Each row comes from the steps of one path. Every step used is in the known rows, and no mark comes twice. Write the path behind each row, first mark first.
In the rows, zero is written as 128.
Known rows
koza > fidu > takif > zoto > geza: [103 101 143 105 110 147 150 110 125 128 131 111 119  74 150 134 136 138
 115 128 173 165 109 147 124 145 102  89 159]
pora > ledanez > nuri > zoto: [162 106 114 137 129 100 139 159 122 144 190 149  78 161 132 120 128 184
 150 136 150 105  85  97  79  99 182 116 159]
takif > zoto: [103 107 144  94 106 125 107 136 159 142 170 154 107 145 130 158 119 132
  78  82 143 142 113 123 131 145 111 109 147]
zoto > nuri: [164 123 107 171 137 109 127 132 125 135 148 114 157 128 135 147  99 137
 190 139 160 125 131 131 137 131 159 130 138]
pora > ledanez: [169 116 147 147 106 131 142 145 131 125 164 161  82 157 122 107 165 142
 153 111 140 104  93 115  76 114 146 108 133]
pufuniz > zoto > takif: [151 113 183 131 120 126 141 145  92 119 106  96 135  56 105 155 151 155
 161 134 115 139 145 124  95 112 179 118 153]
nuri > ledanez > pora > fidu > takif: [136  92  88  98 130  76 164 112 106 168 161 117  32 124 100 144 191  90
 130  93 132 112  64 127  72  88 143 118 138]
fidu > pozab: [146 112 137 108 102 152 109 107 114 121 138 120 139 112 102 148 175  96
  94 126 115 138 179 150 138  90 112 129 146]
loda > pufuniz > zoto > gobuvov > lole: [125 145 174  98 115 176 135 129 156 120 122  61 129  77  81 152 123 154
 151 126 106 141 155 173 165 128 154 137 181]
takif > zoto > geza: [ 79  83 153 119 122 129 101 133 154 145 171 135  94 148 158 134 109 142
  91  62 141 128 139 140 134 167 131 144 136]
fidu > pora > ledanez > nuri > zoto: [133 104 137 141 108 130 159 133  76 113 185 139 102 137 145 167 180 158
 124 132 162 117 106 101  82  55 145  87 142]
lole > gobuvov: [134 126 127 126 120 102 103 110 114 102 114  93 107 125 140 123 126 131
 185  97 100 125 139 140 161 134 114 120 130]
zoto > nuri > ledanez: [178 118  94 169 146  63 111 130 126 151 153 105 110 132 122 144 105 126
 196 109 143 119 101 130 106 132 176 132 127]
loda > pufuniz > zoto > takif: [161 146 181 121 115 168 166 134 151 111 120  59 133  73  73 161 134 165
 151 140  85 148 149 172 152 115 175 132 189]
nuri > ledanez > pora > fidu > pozab: [142  93  86  98 128  89 153 108 109 171 156 115  50 128  89 137 200  89
 113  93 119 104  87 140  72  91 137 131 136]
nuri > zoto > geza: [ 92 112 128 138 145 128  94 161 121 153 160 113 111 115 136 106  69 165
 140  79 117 111 125 121 147 157 181 166  90]
pufuniz > zoto > nuri > ledanez > pora > fidu: [172  97 144 126 118 100 140 143 102 142 123 101 119  76 101 167 147 155
 165 116 134 100  99 114  70 101 179 124 157]
zoto > nuri > ledanez > pora > fidu: [169 102  76 153 143  74 147 122 114 168 166 104 101 133 111 146 136 116
 190 116 155 107  86 134  95 116 168 132 138]
lole > pozab: [143 110 141 137 179 109  77 120 146 121 161 113 130 139  92 121 135 122
 157 138 132 126 153 151 115 130  82 107 165]
takif > zoto > nuri > ledanez > pora > fidu > pozab: [136  81 111 103 106  94 119 124 145 169 205 138  92 142 105 178 145 114
 107  74 162 126 100 135 112 122 135 107 165]
fidu > takif > zoto > nuri > ledanez > pora: [129  83 119 106 105  92 135 122 121 135 191 139  61 115 140 207 142  93
 138  90 175 170  94 110 122  83 132  87 174]
zoto > gobuvov > lole: [ 64 123 116 111 138 123  94 123 111 155 147 101 118 106 130 111 129 101
 177 113 178 143 161 148 155 158 131 131 122]
koza > fidu: [123 136 123 124 127 153 156 114 124 135  96 106 162  87 127  98 128 148
 123 160 146 137 114 151 115 161  98 108 135]
takif > fidu > pora > ledanez > nuri > zoto > gobuvov: [123  95 102 103 117 139 171 106 100 157 199 115 115 122 139 193 202 186
 126  84 196 121  94 125 111  95 149 102 160]
nuri > ledanez: [150 120 110 126 141  63 108 125 129 151 138 114  60 133 114 125 139 113
 136  84 104 119  87 125  87 129 152 132 113]
ledanez > nuri > zoto > takif > fidu > koza: [117 100  66 118 160  79 150 139  97 161 183  91 123 110 144 158 100 189
 129 156 153 153 119 119 150  95 196 143 185]
gobuvov > lole: [ 96 112 131 103 131  98 117 128  78 134 135 134 125 106 139 126 129 123
 114 144 147 149 157 155 129 156  86 113 132]
ledanez > pora > fidu > takif: [107  86  95  91 114 148 203 109  96 153 160 134  91 113 110 158 203  96
 120 142 169 122  93 128 108  68 115 107 164]

Write each row's path
[105  95  92  99 124 152 197 112 103 163 151 128 110 127 104 136 191 108
 115 141 154 101 100 135 104  93 112 127 152]
ledanez > pora > fidu
[120 118 110 122 133 120 145 147  90 162 188 106 128  83 104 165 131 169
 148  86 146 146 109 127 146 125 181 112 121]
nuri > zoto > takif > fidu > pora
[132 110  84 123 147  77 141 116 111 172 138 114  49 141 114 133 158  90
 131  91 106 116  91 125  74 115 130 147 125]
nuri > ledanez > pora
[149  99 125 146 121 126 194 106  78 144 180  99 119  98 121 172 217 151
 166 109 170 149 127 154 112 109 163  94 155]
zoto > takif > fidu > pora > ledanez
[162  98 171 109 109 137 151 128  88 129 120  89 146  47  98 185 186 166
 140 114 125 142 155 139 101 108 171 117 176]
pufuniz > zoto > takif > fidu > pozab
[163  92 168 124 115 122 175 132  73 128 140  94 127  63 120 192 195 194
 154 128 148 133 130 123  73  88 186 103 185]
pufuniz > zoto > takif > fidu > pora > ledanez > nuri
[125 101 112 105 111 122 162 109 116 147 141 110 107  80 132 155 142 119
 131 129 175 166  87 139 106 129 100  83 169]
koza > fidu > takif > zoto > nuri > ledanez > pora
[137 103 140 147 109 133 166 120  78 107 175 136 103 141 154 168 198 148
 125 141 167 116 114 110  75  51 135  87 150]
fidu > pora > ledanez > nuri
[128 122 129 111 112 146 164 110 111 120 109 109 136  64 135 132 144 131
 131 161 165 164 107 141 119 127 101  82 154]
koza > fidu > takif
[105 108 179 102 133 129  81 141 105 129 119  95 133  63 103 143 137 138
 168 117 146 130 164 131 107 131 137 121 158]
pufuniz > zoto > gobuvov > lole > pozab
[127 120 103 118 138 112 140 152 107 169 183 108 125  90  98 151 113 172
 155  89 138 145 107 130 148 145 188 124 123]
nuri > zoto > takif > fidu
[138  92 106 103 115 134 181 108  93 149 193 124 116 125 141 200 203 198
 104  94 185 119  91 124 104  91 137  98 165]
takif > fidu > pora > ledanez > nuri > zoto
[135  90 131  78  94 126 173 119 119 119 178 136  99  91 103 155 196 128
 127 133 183 123  77 128 123  71 153  68 155]
pora > fidu > takif
[132 116 133 136 114 156 182 110  87 122 127 113 145  96 144 126 177 163
 120 170 172 130 103 140  77 108 101  82 151]
koza > fidu > pora > ledanez > nuri
[110  75  93  93 109 142 197 111 105 159 181 134  93 121 113 175 190 101
 125 129 183 122  90 129 114  75 117 101 175]
ledanez > pora > fidu > takif > zoto > nuri
[168 133 175 103 107 178 172 116 147 118 132  53 140  67  65 182 166 169
 133 128  91 149 162 186 157 108 167 130 205]
loda > pufuniz > zoto > takif > fidu > pozab
[101  81  88  79 123  71 143 111 105 183 183 118  21 120 103 151 188  81
 126  74 156 126  74 135  83 105 133 112 144]
nuri > ledanez > pora > fidu > takif > zoto > gobuvov > lole
[169  96  78 148 136  70 152 119 107 160 172 106  86 122 116 162 143 108
 193 116 165 119  83 128  98  98 169 119 147]
zoto > nuri > ledanez > pora > fidu > takif
[124 103  70 118 167  75 149 138 104 170 180  93 126 120 134 165  98 201
 148 160 156 146 123 119 138 114 198 136 181]
ledanez > nuri > zoto > takif > fidu
[169  98 105 135 133  95 162 151 115 157 206 135  81 148 128 134 149 198
 162 131 162 116  85 111  83 105 194 112 173]
pora > ledanez > nuri > zoto > takif > fidu
[ 73 125 113 105 154 112  64 160 121 167 187 110 117 101  94 114  80 133
 171  90 155 135 133 127 158 156 146 124 112]
nuri > zoto > gobuvov > lole > pozab
[114 111 137  94 102 144 154 114 125 126 130 122 125  74 135 146 140 131
 108 138 173 171  98 139 122 132  92  73 164]
koza > fidu > takif > zoto
[127 120 129 130 113 155 173 122  88 129 138 115 144  91 135 127 159 174
 120 158 167 128  95 130  84 110 113  80 142]
koza > fidu > pora > ledanez > nuri > zoto
[143 108 108 134 139 115 179 109 101 156 161  90 130  94 114 159 179 152
 169 115 157 154 135 161 137 140 168 117 157]
zoto > takif > fidu
[143  74 124  74  89  94 156 126 132 138 209 141  74 102 101 173 185 127
 127  99 191 126  55 127 114  83 163  62 163]
pora > fidu > takif > zoto > nuri > ledanez
[136 103 137 151 113 124 166 133  67 119 194 128 102 124 141 168 186 157
 144 133 165 126 111 107  84  53 160  86 144]
fidu > pora > ledanez > nuri > zoto > takif
[173 128 152 113 114 152 174 127 157 129 136  63 121  88  66 170 140 161
 152 128 100 119 113 165 131 102 174 133 194]
loda > pufuniz > zoto > nuri > ledanez > pora > fidu
[121  78 139  61  82 122 163 125 135 127 197 149  87 100 105 170 192 128
 103 110 187 130  68 125 124  78 145  60 164]
pora > fidu > takif > zoto
[116 115 102 119 130 115 141 152  99 160 185 105 121  79 109 145 114 160
 136  86 136 152 103 130 161 128 183 131 125]
nuri > zoto > takif > fidu > koza
[133 115 119 128 124 121 151 151  92 160 202 117 112  94 103 158 143 173
 156  80 149 137  97 122 129 121 185 106 122]
nuri > zoto > takif > fidu > pora > ledanez
[119  83 108  98 135 124 151 103  88 155 214 110 113 120 131 191 203 185
 129  95 203 126 114 143 108 104 119  91 175]
takif > fidu > pora > ledanez > nuri > zoto > gobuvov > lole > pozab
[171 106 147 138 125 100 127 144 102 139 112 100 121  82 112 170 128 147
 167 114 122 112 114 110  74 109 170 136 155]
pufuniz > zoto > nuri > ledanez > pora
[ 92  88  88 102 109 157 198 112  95 147 153 127 107 115 121 126 194  90
  88 138 150 114  96 135 122  67 107 137 155]
ledanez > pora > fidu > koza
